Each row comes from the steps of one path. Every step used is in the known rows, and no mark comes twice. Write the path behind each row, first mark first.
Known rows:
nutaf/fona/geberip/fuvip: [-1.97  4.37 -2.98  4.74 -0.19 -3.63  3.04 -3.09  2.29 -4.94  1.97 -2.11
  0.48 -4.80 -2.05  0.69 -3.27 -3.33]
nutaf/tilum/buka/fona/geberip: [-2.56  0.94 -2.84  7.07 -3.40 -5.22 -1.05 -0.92  3.51 -3.16  0.98 -0.38
 -1.91 -3.84 -4.63 -2.27 -4.30 -3.12]
fuvip/geberip/tilum/buka/fona/nutaf: [-3.10  1.61 -0.23  8.04 -2.38 -3.42 -2.16  0.43  3.05 -5.36  1.63 -6.50
 -0.78 -3.89 -2.86  1.56 -2.45  0.20]
tilum/buka/fona/nutaf/fuvip/geberip: [-1.75  2.78 -3.69  7.66 -3.75 -0.36  2.09 -1.28  2.71 -5.90  1.36 -0.82
  2.41 -1.50 -0.94  1.44 -0.35 -1.32]
tilum/buka/fona: [-3.74 -0.54 -2.29  6.25 -3.79 -1.63 -1.19  1.39  6.08 -4.41  1.84 -2.99
  2.13 -4.83 -7.53 -2.82 -5.06 -0.16]
fuvip/geberip/tilum/buka/fona: [-3.27  0.37 -3.74  7.23 -3.87 -2.19 -2.62  1.66  4.43 -4.68  4.38 -3.15
  1.62 -5.71 -6.03 -3.05 -4.24 -0.94]
nutaf/fuvip/buka/fona/geberip/tilum: [-0.85  2.37 -5.57  6.62 -1.97 -1.84 -2.25 -2.08  1.80 -3.19  5.52 -3.30
 -1.03 -5.69 -1.70 -2.21 -2.40 -2.70]
nutaf/fuvip/geberip/tilum/buka/fona: [-2.69  1.09 -4.10  7.24 -3.66 -1.01 -2.46  0.53  4.47 -4.67  4.21 -3.37
  2.32 -6.17 -5.05 -3.29 -4.71 -0.58]
sokof/fuvip/buka: [-5.01  0.41 -3.65  5.39 -1.98  0.15  3.35 -2.51  3.36 -4.22  3.09  0.79
  4.60 -1.34 -1.55  1.37  2.04 -1.86]
geberip/fuvip/buka/tilum: [-0.24  3.39 -3.80  5.25 -2.14  1.81  2.30 -5.47  4.25 -4.46  7.42 -2.40
  1.75 -4.94 -1.65 -0.76 -0.68 -2.82]
nutaf/fona: [-0.38  0.77 -0.16  7.33 -1.97  0.57  4.77 -2.50  2.30 -3.30 -2.73 -0.69
  3.89 -4.08 -6.73 -0.43 -1.58  3.03]
sokof/fuvip/geberip/tilum/buka/fona/nutaf: [-4.37  1.87 -0.42  8.01 -1.52 -3.96 -2.40 -0.30  3.21 -5.42  2.00 -6.70
  0.76 -4.20 -2.04  1.66 -2.44 -0.39]
nutaf/fona/geberip: [-1.05  1.71 -1.81  7.27 -2.82 -3.54  2.89 -1.95  1.25 -3.04 -2.30  0.66
 -0.61 -3.36 -3.63 -0.16 -1.78 -1.58]
fona/geberip/tilum: [-0.90  1.66 -4.47  6.54 -1.92 -2.29 -1.69 -0.41  1.95 -1.69  4.77 -2.36
 -1.07 -4.38 -2.83 -2.66 -0.73 -1.75]
tilum/buka: [-3.82 -0.70 -0.48  7.12 -5.69 -0.05 -0.30  3.46  4.98 -2.10  0.57 -0.01
  2.53 -3.65 -5.22 -3.51 -1.35  2.03]
sokof/fuvip/geberip/tilum/buka: [-4.47  0.97 -2.75  8.43 -4.86 -1.27 -2.55  3.02  2.88 -2.61  4.62 -0.36
  3.31 -5.22 -2.32 -3.70 -0.07  0.28]
fona/geberip/fuvip/buka: [-3.08  2.51 -4.30  4.51 -2.44 -1.76  3.34 -2.00  1.98 -5.48  4.24  0.11
 -0.42 -2.35  0.10  2.23  0.30 -4.19]
geberip/fuvip/buka/fona/nutaf: [-3.04  1.98 -0.56  5.75 -0.41 -2.71  0.75 -2.42  3.37 -6.57  1.63 -6.98
 -0.83 -2.79 -2.23  4.10 -2.39 -1.11]
geberip/tilum/buka/fona/nutaf: [-3.09  1.12  0.66  7.66 -1.91 -2.96 -2.63  0.24  3.74 -4.55  1.10 -7.61
 -0.70 -4.58 -3.61  0.84 -3.30  1.20]

Which path is each row?
[-1.48  1.68 -2.25  6.18 -3.03  2.52  3.46 -3.47  2.34 -4.51  0.94 -1.39
  1.65 -1.57  0.32  2.55  1.12  0.64] | fona/nutaf/fuvip/buka
[-3.25  0.69 -1.78  8.19 -5.41 -2.08 -3.52  3.46  2.78 -1.33  3.13 -1.17
 -0.09 -6.00 -2.68 -4.50 -1.62  0.41] | fona/geberip/tilum/buka
[-2.74  1.73 -1.73  8.93 -5.29 -0.30 -2.58  2.60  2.16 -2.78  3.34 -1.89
  1.49 -5.33 -1.13 -2.65 -0.46  1.59] | fona/nutaf/fuvip/geberip/tilum/buka
[-3.08  1.30 -4.69  4.25 -1.29 -1.41  1.79 -2.36  4.68 -6.86  4.68 -3.37
  1.54 -3.86 -4.80  0.94 -3.68 -3.17] | geberip/fuvip/buka/fona
[-4.48  0.74 -3.93  7.23 -2.96 -2.64 -2.91  0.83  4.61 -4.77  4.74 -3.29
  3.17 -5.97 -5.23 -2.97 -4.18 -1.53] | sokof/fuvip/geberip/tilum/buka/fona
[ 0.11  1.85 -3.30  6.09 -3.35  2.40  2.18 -4.69  4.40 -3.50  5.83 -1.22
  1.72 -3.90 -2.86 -1.41  0.25 -1.63] | fuvip/buka/tilum
[-2.84  3.86 -4.65  3.48  0.10 -4.42  1.25 -2.48  4.22 -5.77  4.39 -3.55
 -0.23 -4.30 -2.82  0.27 -4.72 -5.39] | buka/fona/geberip/fuvip
[-2.82  3.73 -3.62  4.82 -0.42 -4.82  0.43 -2.77  3.70 -4.92  4.35 -2.71
 -0.35 -5.21 -2.87 -0.91 -5.00 -4.19] | nutaf/tilum/buka/fona/geberip/fuvip
[-1.41  1.68 -5.28  6.56 -2.06 -3.02 -2.39 -1.01  1.81 -3.18  5.71 -3.13
 -1.71 -5.21 -2.63 -1.95 -1.95 -2.99] | fuvip/buka/fona/geberip/tilum
[-0.73  2.33 -5.73  6.23 -3.45  1.38  4.51 -1.99  3.10 -4.92  2.15  2.09
  3.97 -0.04 -2.15  0.45  1.23 -1.63] | nutaf/fuvip/geberip
[-1.02  2.93 -4.37  6.92 -2.63 -0.16  3.12 -2.64  2.72 -6.08  1.58 -1.04
  2.45 -0.59 -1.30  2.26 -0.05 -1.78] | buka/fona/nutaf/fuvip/geberip
[-0.33  3.08 -5.19  7.33 -1.59 -0.14 -0.90 -1.95  1.69 -4.39  5.72 -3.76
  1.60 -4.16 -1.55 -0.57 -0.56 -0.88] | buka/fona/nutaf/fuvip/geberip/tilum
[-1.19  1.66 -5.01  6.45 -1.55 -3.19 -2.74 -0.86  2.44 -2.76  5.35 -3.84
 -1.31 -5.38 -3.75 -2.70 -2.76 -2.68] | buka/fona/geberip/tilum
[-2.73  2.08 -5.42  6.52 -1.16 -3.53 -2.60 -1.81  1.98 -3.39  6.13 -3.23
 -0.20 -5.47 -1.83 -1.82 -1.93 -3.64] | sokof/fuvip/buka/fona/geberip/tilum
[-3.23  0.01 -2.96  6.81 -3.37 -1.59 -3.03  1.45  5.16 -3.94  3.89 -4.30
  1.75 -6.32 -6.80 -3.76 -5.10  0.03] | geberip/tilum/buka/fona
[-0.25  3.82 -4.08  5.41 -2.39  0.32  1.81 -5.54  3.61 -4.39  7.19 -1.96
  0.29 -5.10 -0.62 -0.60 -0.81 -4.15] | fona/geberip/fuvip/buka/tilum
[-3.38  0.71  0.98  7.29 -2.16 -2.93 -1.27  0.29  4.46 -4.89 -0.25 -6.72
 -0.38 -3.52 -4.16  1.45 -3.37  1.08] | tilum/buka/fona/nutaf
[-4.37  1.68 -5.37  6.06 -1.88 -1.93  3.67 -1.36  3.42 -5.10  3.39  2.20
  5.58  0.26 -2.45  1.01  2.30 -3.63] | sokof/fuvip/geberip
[-0.39  1.80 -0.22  7.04  1.28 -2.27  2.22 -6.79  2.65 -3.96  2.15 -3.53
 -0.09 -2.60 -4.46  1.35 -2.08  1.30] | geberip/fuvip/buka/fona/nutaf/tilum
